What can hang from each mark
mapuz: gonubim gudis kazuf liku
domi: dinoz gonubim liku sinin
gudis: rogile
gufi: domi mapuz
gonubim: mapuz
liku: domi

Known rows, with every way that one mark hangs from another
liku{domi}: 1.342	-2.638	2.415	5.119	0.392	0.481	2.709	-1.309	1.153	2.683	-0.376	0.373	1.659	-5.950	0.817	-1.203	-0.673	-2.270	0.602	-0.133
mapuz{gudis kazuf}: 0.330	-2.642	2.322	-2.598	2.678	2.513	1.555	-1.244	2.664	1.363	0.277	0.552	-0.305	-0.625	-1.259	-2.120	-0.204	-2.556	-1.326	-0.428
domi{dinoz gonubim liku sinin}: -1.665	-2.669	-0.704	2.595	-1.211	2.125	-0.576	3.112	0.345	-3.600	-2.014	1.178	-0.062	-0.252	4.082	1.233	2.832	5.675	0.227	0.065
gonubim{mapuz{kazuf}}: 3.965	-1.726	3.430	-1.122	0.027	1.904	1.401	-0.830	-2.577	2.682	1.478	4.306	2.636	-0.275	0.513	-1.198	1.831	-2.123	-2.198	0.877
gufi{domi{dinoz} mapuz}: 2.693	-2.085	-0.694	5.818	-3.639	2.819	0.954	4.973	-0.310	0.394	-5.045	1.885	-4.163	2.330	4.866	1.106	-2.113	-2.824	-1.234	3.991
gufi{domi}: 1.345	-2.023	2.849	4.762	-0.822	0.488	1.422	0.362	0.613	-0.034	-0.801	0.669	-0.787	1.014	2.850	0.849	1.279	-3.578	0.260	1.214
domi{dinoz gonubim}: 0.846	-2.639	1.154	2.976	-0.802	2.513	2.206	3.198	-1.853	-2.831	-1.872	-0.398	-0.075	-1.291	3.573	2.197	0.453	0.802	-0.043	0.383
liku{domi{dinoz gonubim{mapuz} sinin}}: 0.654	1.329	0.468	1.030	-1.218	0.772	-1.107	1.611	-3.320	-1.971	-0.378	4.061	0.989	-2.729	2.272	-2.344	1.790	4.068	-0.328	-3.486
gonubim{mapuz{gudis kazuf}}: 2.868	-1.887	2.838	-4.038	1.637	2.902	1.068	-2.594	-1.134	1.526	1.609	3.469	1.224	0.722	-0.870	-1.375	0.287	-0.985	-3.461	-0.557
liku{domi{dinoz}}: 1.501	-3.930	0.820	6.653	0.764	1.557	2.436	1.606	0.327	1.784	-2.571	0.545	1.670	-4.738	2.914	-0.039	-1.351	-0.350	-0.273	1.128
domi{dinoz gonubim{mapuz{gudis kazuf}} liku}: 1.472	-3.516	-2.341	-3.764	0.785	4.358	-1.299	1.860	-0.617	-3.738	-1.707	2.298	-0.602	2.876	1.809	2.025	1.349	7.367	-5.038	-0.259
gonubim{mapuz{gudis{rogile} kazuf liku}}: 1.119	-1.113	1.211	-4.819	2.348	2.612	1.519	-2.670	-3.831	2.423	1.759	3.042	3.467	1.051	1.065	-2.027	2.187	-5.107	-0.726	-0.894
domi{dinoz gonubim liku}: 0.260	-5.157	-1.172	4.103	-1.189	3.068	1.407	3.134	-0.291	-3.830	-2.708	-0.467	0.406	-0.460	4.350	4.618	1.236	5.196	-1.571	1.820
gonubim{mapuz}: 4.373	-2.719	4.624	2.334	-0.781	1.999	3.295	-2.911	-4.616	1.440	1.779	3.700	3.458	-1.366	2.012	1.244	0.745	-1.671	-1.764	1.172
gufi{mapuz{kazuf liku{domi}}}: 0.324	1.321	-1.420	-0.364	-3.167	2.842	0.843	2.819	3.018	6.282	-3.037	3.338	-3.722	-5.862	-1.637	-6.093	-1.162	-6.286	0.669	0.500
gonubim{mapuz{gudis{rogile} kazuf liku{domi}}}: 0.402	-0.637	-0.176	-3.324	2.600	1.489	0.478	-2.676	-2.104	3.224	0.833	2.944	3.058	-2.140	0.114	-3.806	1.460	-4.102	-0.391	-2.476
gonubim{mapuz{kazuf liku{domi{dinoz sinin}}}}: -0.143	2.418	0.199	-1.764	-0.410	2.529	-2.025	2.473	-1.331	4.352	-1.441	7.258	0.889	-2.669	0.026	-7.142	3.596	-0.734	0.078	-1.743
mapuz{kazuf liku{domi}}: -0.447	0.475	0.596	0.020	0.154	2.081	0.803	1.114	3.036	4.918	-1.144	2.356	-0.551	-5.653	-1.469	-5.483	1.994	-5.201	1.210	-0.391
mapuz{gonubim gudis{rogile} kazuf}: -1.520	-2.558	1.214	-4.617	4.115	1.430	-0.134	-3.698	2.770	-1.118	1.080	-0.389	0.604	-0.175	0.958	-1.271	1.511	-4.504	0.567	-2.903

Rows
0.993	-0.685	-0.816	2.743	-3.986	3.465	-1.297	3.055	2.488	-1.887	-4.652	2.837	-6.156	1.430	3.569	0.705	-0.617	-2.968	-0.647	1.315
gufi{domi{dinoz} mapuz{gonubim}}
1.110	1.011	-0.662	2.019	-5.103	1.350	0.420	3.562	0.473	-2.498	-2.676	0.516	-6.157	1.326	2.635	0.387	-1.109	-2.743	0.217	0.248
gufi{domi{gonubim} mapuz}
1.023	-2.122	-0.124	1.020	-1.958	2.203	-0.975	1.525	-3.595	-3.872	-0.441	4.189	1.496	1.137	4.169	1.702	3.511	7.445	-1.791	-0.311
domi{dinoz gonubim{mapuz} liku sinin}
-0.760	0.945	0.249	-1.908	0.574	1.714	-1.299	-0.289	-2.030	-3.038	-0.412	3.375	-0.640	-1.794	0.658	-2.550	0.440	5.261	-1.564	-4.685
liku{domi{dinoz gonubim{mapuz{gudis}} sinin}}
0.580	2.019	-1.175	-0.837	-4.468	2.937	-0.820	4.545	2.409	3.331	-3.430	3.851	-6.182	1.298	0.544	-4.054	0.817	-7.729	0.296	2.053
gufi{domi mapuz{kazuf liku}}
-1.323	-0.026	1.369	1.179	-1.001	1.692	0.439	3.061	-1.683	-2.610	-1.231	1.187	-0.307	-0.907	3.067	-1.070	1.897	1.252	1.494	-1.634
domi{dinoz gonubim sinin}
-3.703	3.878	-2.168	-2.676	-0.725	2.051	-2.766	5.511	2.184	0.560	-3.039	3.049	-2.769	-3.538	-0.121	-7.359	4.053	-0.581	2.456	-3.747
mapuz{kazuf liku{domi{dinoz gonubim sinin}}}
-1.696	0.690	-3.418	-0.932	-3.233	4.978	0.618	3.548	0.739	-0.887	-4.634	1.171	-6.267	-4.376	0.058	-1.904	-3.435	-0.770	-0.412	-1.398
gufi{mapuz{gudis liku{domi{dinoz gonubim}}}}
-0.406	-0.889	-1.807	0.068	-1.801	0.298	0.689	1.388	-0.825	-4.109	-2.111	-1.754	-4.070	3.186	3.870	1.411	-2.382	-3.358	0.466	-1.137
gufi{domi{gonubim} mapuz{gudis{rogile}}}
-0.691	-0.031	0.110	-6.122	-0.979	4.057	-0.681	-1.320	5.212	0.393	-0.978	2.330	-5.945	-1.590	-1.946	-3.035	-1.726	-3.793	-1.421	-1.762
gufi{mapuz{gonubim gudis kazuf}}
-1.993	0.629	-0.011	2.419	-0.607	0.453	-0.606	2.907	0.403	-1.771	-1.890	0.999	-0.890	-4.088	2.022	-2.871	1.322	2.160	1.690	-3.306
liku{domi{dinoz gonubim sinin}}
-0.299	-2.285	-0.518	-1.760	-0.212	3.357	-1.317	0.005	-2.358	-4.877	-0.189	3.606	0.146	2.077	2.607	1.585	2.036	8.516	-2.895	-1.754
domi{dinoz gonubim{mapuz{gudis}} liku sinin}
0.181	1.458	-1.015	-2.105	-3.445	2.276	-2.977	2.002	5.285	-0.047	-2.604	3.327	-7.332	1.324	0.344	-2.884	0.931	-5.368	-0.309	-0.253
gufi{domi mapuz{gonubim kazuf}}
-4.065	4.837	-0.426	-4.158	-1.008	0.998	-2.252	2.229	3.030	1.416	-0.501	2.691	-2.827	-4.972	-2.289	-8.147	4.336	-2.464	3.436	-4.956
mapuz{kazuf liku{domi{gonubim sinin}}}
-2.960	-0.598	0.704	-6.545	2.742	3.028	-0.376	-3.094	2.205	-0.049	0.669	1.050	-0.672	-0.863	-0.209	-2.825	3.288	-6.854	2.031	-3.181
mapuz{gonubim gudis{rogile} kazuf liku}
1.399	-0.180	1.305	-1.751	0.218	1.439	1.174	-3.014	-1.672	-2.444	1.247	1.387	-0.205	-3.523	-0.642	-0.139	-0.875	2.720	-2.383	-4.180
liku{domi{gonubim{mapuz{gudis}}}}
-0.812	0.587	-1.791	1.294	-4.005	4.946	-0.297	1.937	2.839	1.562	-4.508	3.956	-5.173	-6.348	0.500	-2.663	-0.847	-3.896	0.702	-0.402
gufi{mapuz{gonubim liku{domi{dinoz}}}}
-2.654	-1.574	2.097	-3.210	1.861	3.074	1.824	-4.948	0.456	-1.389	0.977	0.496	0.187	-2.274	1.154	-0.092	2.251	-6.262	2.260	-2.690
mapuz{gonubim gudis{rogile} liku}
1.532	-2.763	-1.285	0.845	2.245	0.712	1.177	-0.359	-4.928	-3.438	-0.811	-0.098	3.441	-0.729	4.480	1.790	-0.725	2.824	-1.526	-2.850
liku{domi{dinoz gonubim{mapuz{gudis{rogile}}}}}
-0.215	2.530	1.476	-1.959	-2.907	3.788	-0.280	2.146	-5.686	-1.947	-0.224	5.722	-0.258	-0.360	2.140	-2.075	4.199	0.712	0.801	-2.041
domi{dinoz gonubim{mapuz{liku}} sinin}
